In the rows, zero is written as 128.
Known rows, with every step that occurs
pabubu, pulu, ramapir, mopen, larop, dako: [124 111  96 127  87  68 122 147  99 116 147 133 138 177  88  52 138 143
 128  77 172 131  73  78 212 165 109 121 116 104 198 122 154  54 163]
govav, rirazi: [124 124 145  95 180 165 146  83 154 135 148 118  95  91 158  92 148 115
 111 140  97  98 119 171 106 112 122 141 157 124  64 143 136 175  98]
rirazi, govav: [118 123 139 127 159 160 176  94 120 125 122 145 113 116 162 124 164 141
  77  96 108 116 129 160 114 119 130 122 127 143  77 134 138 166 118]
larop, mopen, govav, rirazi: [140 183 155  86 137  87 175 131 146 135 147 127 143  96 106 109 132 122
  98 152 111 144  92 127 110 106  91 103 149 141  28 156 136 146  99]
sogale, dako: [114 152 116 164 143 175 169 125 189 133 103 126 124 119 119 146 131 131
  99 149 101 143 115 152  97 123 123 121 148 111 103 126 140 158 124]
govav, rirazi, larop, dako, sogale: [105 175 165 114 132 161  99 109 114 130 153 130 134  84  98 104 123 128
  72 124  77  80 123 155 101 107  87 142 182  52  43 156 161 170 120]
pulu, ramapir, mopen: [110 113 109 153 135 125 145 100 142 144 123 101 135 156 173 104 141 140
 142 116 131 132 119 105 131 146 141 105  91 132 198 101 122 103 130]
ramapir, mopen: [120 118 106 144 127 120 157 137 148 121 118 130 129 153 168 145 151 140
 159 137 128 131 142 105 133 136 162  96 105 130 141 124 119 126 118]
pabubu, pulu: [119 103 118 161 153 134 127 118 133 138 153 132  96 123 145 115 171 133
 134 100 150 106 125 136 149 150  93 126 141 132 141 131 131 137 125]
rirazi, garo, mopen, ramapir: [142 120  53 111 109 178  60 148 141 131  89 125 141 114 126 171 108 115
 140 166 159 189 178  86 128 146 169 144 106 126 225  79  96 125 154]
rirazi, larop: [118 118 153 171 128 141 142 123 123 140 103 112  93 104 146 160 166 135
 102 123 115 110 183 173 106 140 106 139 141 123 104 152 144 157 144]
govav, rirazi, garo: [135 134 103  66 160 190 118  68 118 113 167 111 100  59 160 109 132 123
 118 156  94 130 124 163 118 107 133 167 167 111  94 113 143 197  99]
garo, rirazi: [120  94 160 140 151 147 135  77 142 108 126 143  72 137 152 146 131 129
 117 138 128 111 115 185 100 115 131 147 145 146  83 148 120 149  99]
dako, sogale: [108 130 140 163 152 172 125 118 148 128 178 117 144 104 167 136 150 129
 134 121 119 116 136 139 105 107 119  88 134 106 124 125 106 127 123]
pabubu, pulu, ramapir: [105  96 121 164 160 131 114  75 124 162 156 105 105 131 150  71 160 135
 120  79 152 112 106 139 146 157  70 135 126 135 192 108 131 118 137]
garo, mopen, larop, rirazi: [161 101 146 146 134 103 148 167 109  94 104 175 138 127 129 121 126  96
 161 124 178 119 139 131 126 148 162 122 144 154 123 178 105  78 154]
pulu, ramapir, mopen, govav, rirazi, garo: [130 168  83  61 116 134 132 116  86 104 136  92 175 110 141  77  95 154
 119 126 110 171  80 130 109 100 126 138 122 123 128  76 111 140  91]
rirazi, garo, mopen, govav: [150 165  84 124 112 154 134 191  96  77  89 129 170 112 132 154 113 138
 144 133 152 203 131 116  99 136 140 129 119 122 150  65  99 121 139]
mopen, ramapir: [126  95 117 140 127 146 111 130 175 180 116 110 126 122 129 155 129 114
 111 133 137 145 147 139 134 128 125 122 127 141 145 130 110 138 142]
mopen, larop, dako, sogale: [124 133 148 142 101 136 135 162 128 102 183 144 159 110 100 109 131 117
 113 103 137 128  94 128 161 114 115  93 162  77 103 145 135  87 159]
pabubu, pulu, ramapir, mopen: [104 105  84 152 133 103 116 104 120 146 143 110 123 170 155  80 154 150
 147  92 156 118 110  90 156 156 110 112  92 135 218 102 120  90 126]
mopen, govav, rirazi, garo: [147 160 114  68 137 160 147 132 101  99 147 103 149  71 131 104 110 137
 108 138 103 164  91 182 101  90 109 156 167 121  49 102 120 187  92]
larop, mopen: [127 139 137 152 137 106 153 103 168 152 152 135 109 100 141 154 161 116
 128 154 127 135 135  93 140 148 115  96 127 139 121 149 147 128 138]
rirazi, garo, mopen, larop, dako, sogale: [145 159  84 111  84 169  86 176  88  57 155 159 167  98 101 124 118 116
 146 132 153 177 128  78 156 130 159 120 141  57 180  95 124  72 176]
ramapir, mopen, larop, dako: [141 130 113 121  80  91 167 183 129  93 121 149 142 161 103 121 134 130
 136 120 148 146 105  93 188 139 157  97 126 102 121 140 155  82 155]
pabubu, pulu, ramapir, mopen, govav: [115 134  98 152 108  69 146 161  99 130 117 107 171 179 126  82 137 168
 135  69 165 147  82 107 140 144  85 100  96 143 174  92 100  80 120]
larop, dako, sogale: [108 151 134 159 130 165 123 128 150 129 171 134 170 117 115 125 121 123
 113 101 109 114  89 118 132 127  98 101 155  69 102 123 144 126 135]
larop, rirazi: [132 106 150 165 166 123 154 101 132 144 134 154 139 106 146 135 114 110
 137 105 126  91 107 166 107 140 110 131 175 153  69 176 126 157 111]
mopen, ramapir, pulu: [121  61 104 165 120 148 108 133 202 168 143 115 123 158 144 145 136  99
 156 123 128 130 163 165 151 120 160 106  98 134 150 108 118 129 150]
pulu, ramapir: [107 104 143 160 157 150 143  68 152 166 136  95 117 118 164  94 142 121
 110 102 125 124 111 152 115 143 102 132 123 134 163 106 132 124 143]
garo, mopen, govav: [137 150 129 151 128 122 158 196 132  99  69 136 166 152 131 138 127 130
 134 118 157 172 124 120  87 143 131 100 110 137 118  93  95  96 140]
pabubu, pulu, ramapir, mopen, garo: [115 117 115 134 150 100  91 123 131 180 161  93 135 175 133  89 125 137
 183 107 150  99 115  57 163 147 105 125  80 150 252  94 115  92 121]

Rows
[136 172 195  86 152 103 109 108 144 188 157 108  88  78  94 138 135 111
 122 189  85  80 172  95 122 113  97 149 141 135 106 181 165 166 124]
govav, rirazi, larop, mopen, garo
[139 171 148 148 112  78 184 161 143 138 130 131 158 115 113 157 140 132
 112 131 135 170 103 115 125 129  89  83 134 147  79 142 125 116 129]
larop, mopen, govav
[128 122 153 137 175 135 174  85  98 127 124 176 145 108 144 122 128 126
  88  86 111  85 103 177 105 127 116 137 161 167  30 176 134 177 101]
larop, rirazi, govav
[155  80  50 144 117 149  56 147 145 124 118 161 166 141 124 158  72  85
 199 138 148 144 167 123 140 145 194 142 110 137 192  96 101 126 145]
larop, rirazi, garo, mopen, ramapir, pulu
[117 100 155 116 162 159 158  62 111  97 115 172  76 139 148 138 147 146
  71 116 111 103 115 203  96  98 139 151 139 158  43 155 128 172  87]
garo, rirazi, govav
[158 136  86 104  83 149 115 174  94  65 109 156 136 110  91 123 119 113
 137 137 160 187 120  88 173 155 165 146 142  85 171  96 149  96 182]
rirazi, garo, mopen, larop, dako
[126 152 159 163 110  99 140 112 131 153 123 127  90  95 126 176 172 130
 106 153 116 124 184 109 128 147 100 118 134 131 112 172 160 139 155]
rirazi, larop, mopen
[111 137 121 135  84 103 120 148 115 110 173 124 185 156 108  76 126 133
 127  92 141 139  85  83 170 124 134  83 110  74 180 117 128  37 161]
pulu, ramapir, mopen, larop, dako, sogale
[161 100 120 118 116 130 141 125  73  92 168 145 132  68 134 137 108 113
 149 120 148 136 119 174 157 127 137 154 182 148  99 168 122 137 139]
mopen, larop, rirazi, garo
[139 143  85  68 157 191  95 103 115  88 122 137 106  82 156 108 131 114
 142 174 119 145 147 114 106 130 169 164 132 104 134  87 127 158 110]
govav, rirazi, garo, mopen
[110 118 160  92 162 121 122  68 110 135 125 135 112 187 134 114  97 147
 116 122 113  93 100 119 114 100 147 147  77 173 157 121 114 124  87]
pulu, ramapir, mopen, garo, rirazi, govav
[136 180 165 162  87  62 165 166 110 141 106 121 139 107 100 176 152 145
  90 133 125 161 157 121 113 132  76 104 137 139  66 164 139 124 149]
rirazi, larop, mopen, govav
[131 192 136  93  85  82 157 185  94 104  76 130 168 148  69 115 107 156
  80 119  96 130  96 134 109 118 102 127 152  85  13 141 156 150 108]
ramapir, mopen, govav, rirazi, larop, dako
[125 102 122 172  80  91  94 142 181 182 130 122 103 139 110 185 151 106
 135 154 123 127 217 124 160 131 137 105  92 132 148 154 143 122 172]
rirazi, larop, mopen, ramapir, pulu
[139  97 132 139 110  69 150 124  96 122 136 138 156 144 138  84 116 121
 151  95 159 112 109 135 150 139 145 116 128 163 152 166 110  75 137]
pulu, ramapir, mopen, larop, rirazi
[115 109 157 118 152 112  99  84 144 153 135 110 108 184 141 120  88 129
 165 147 129 101 106 112 118 115 142 146  88 165 200 118 109 105  98]
pulu, ramapir, mopen, garo, rirazi
[127 100 186 126 169 145 108 101 158 144 145 122  84 145 129 156  97 113
 153 152 123  92 118 156 110 104 123 157 134 164 123 148 117 147  97]
mopen, garo, rirazi
[128 161 173 109 127 121 161 148 100 128  96 106 123  94 117 115 138 144
  71 123 102 121 139 208  76  99  84 144 166 123  12 156 129 175 107]
mopen, govav, rirazi, larop
[119 155 165 106 133 146 127 103 124 137 110 128 101  94  92 104 128 124
  65 126  80  91 114 165 119 134  87 170 181  80  31 155 186 187 126]
govav, rirazi, larop, dako
[125 122 155  85 150 122 132 111 120 111 123 158 107 186 133 153 113 149
 135 144 112  89 123 116 117  88 171 138  91 172 106 145 115 144  78]
ramapir, mopen, garo, rirazi, govav
[123 114 190  97 177 154 129  83 124 129 132 150  85 145 129 142 111 131
 100 131 109  84 114 165 104  88 133 161 125 173  82 150 125 171  84]
mopen, garo, rirazi, govav
[143  84  41 137 104 176  57 156 165 119 115 130 136 146 143 162 118  98
 188 155 145 176 192 105 149 137 204 128  73 116 233  53 102 119 161]
rirazi, garo, mopen, ramapir, pulu
[139 134  77 125 137 183 106 131 116  91 107 132 125 100 163 149 136 123
 159 155 142 169 160  97 118 153 164 143 118 114 195  77 119 131 144]
rirazi, garo, mopen
[120 139 156 165 109 134 140 131 120 140  90 125 115 116  94 146 136 133
  81 106 103 112 142 148 129 156  87 151 165  88  81 144 183 151 160]
rirazi, larop, dako
[139 105 119 126  95  93 166 172 125  98 135 131 120 149 156 132 168 135
 158 138 157 144 146 115 165 121 182  90 105 140 143 146 114  82 146]
ramapir, mopen, larop
[128  76  81 161 123 145  89 168 199 146  96 135 134 181 139 148 130  92
 181 138 150 145 185 115 136 144 195 102  65 127 205  85 101  92 159]
garo, mopen, ramapir, pulu
[123 141 168 124 103  96  95 148 120 128  92 141 104 183  68 176  78 140
 140 151 109  89 133 104 132 127 130 167 125 119 117 155 157 143 118]
ramapir, mopen, garo, rirazi, larop, dako
[145 176  80  58 109 134 145 155  92  78 139 117 168 108 136 115 109 159
 137 146 109 172 100 135 114  94 147 128 135 119  79  95 110 161  79]
ramapir, mopen, govav, rirazi, garo
[125 128 206 133 125 125  94 119 124 148 111 133  87 143  61 165  76 123
 108 140 101  82 127 153 121 123  88 189 162 120  88 161 165 156 128]
mopen, garo, rirazi, larop, dako
[132 129 137 126 146 118 131 163 160 156 141 109 142 160 144 154 121 126
 190 154 124 109 143  72 138 126 154 108  96 147 179 111 119 128 117]
ramapir, mopen, garo
[156 112  61 117 114 152  51 140 116 134  89 157 168 105 112 168  71 101
 152 148 158 157 152  96 119 151 158 157 139 147 183 122  95 135 142]
larop, rirazi, garo, mopen, ramapir
[113  95 134 120 154  95  69  91 122 151 157 117  98 199 120 104 103 144
 176 124 156  87  98  96 146 128 115 152  92 166 223 119 109  98  92]
pabubu, pulu, ramapir, mopen, garo, rirazi
[128 100 122 131 104  96 154 132 121 118 133 106 125 151 154  90 156 131
 140 113 157 147 128 117 160 133 158 104  94 137 194 121 116  61 156]
pulu, ramapir, mopen, larop
[115 164 144 104 105  90 145 138  89 129  84  89 145 137 124  83 125 162
  86 114 104 127 124 158  84 112 103 133 116 124  86 128 119 128 109]
pulu, ramapir, mopen, govav, rirazi, larop
[134 155 187 144 129  92 121 132 144 189 144 111 100 103 105 183 138 116
 138 172 110 105 189  78 138 138  91 129 121 148 157 168 154 139 153]
rirazi, larop, mopen, garo
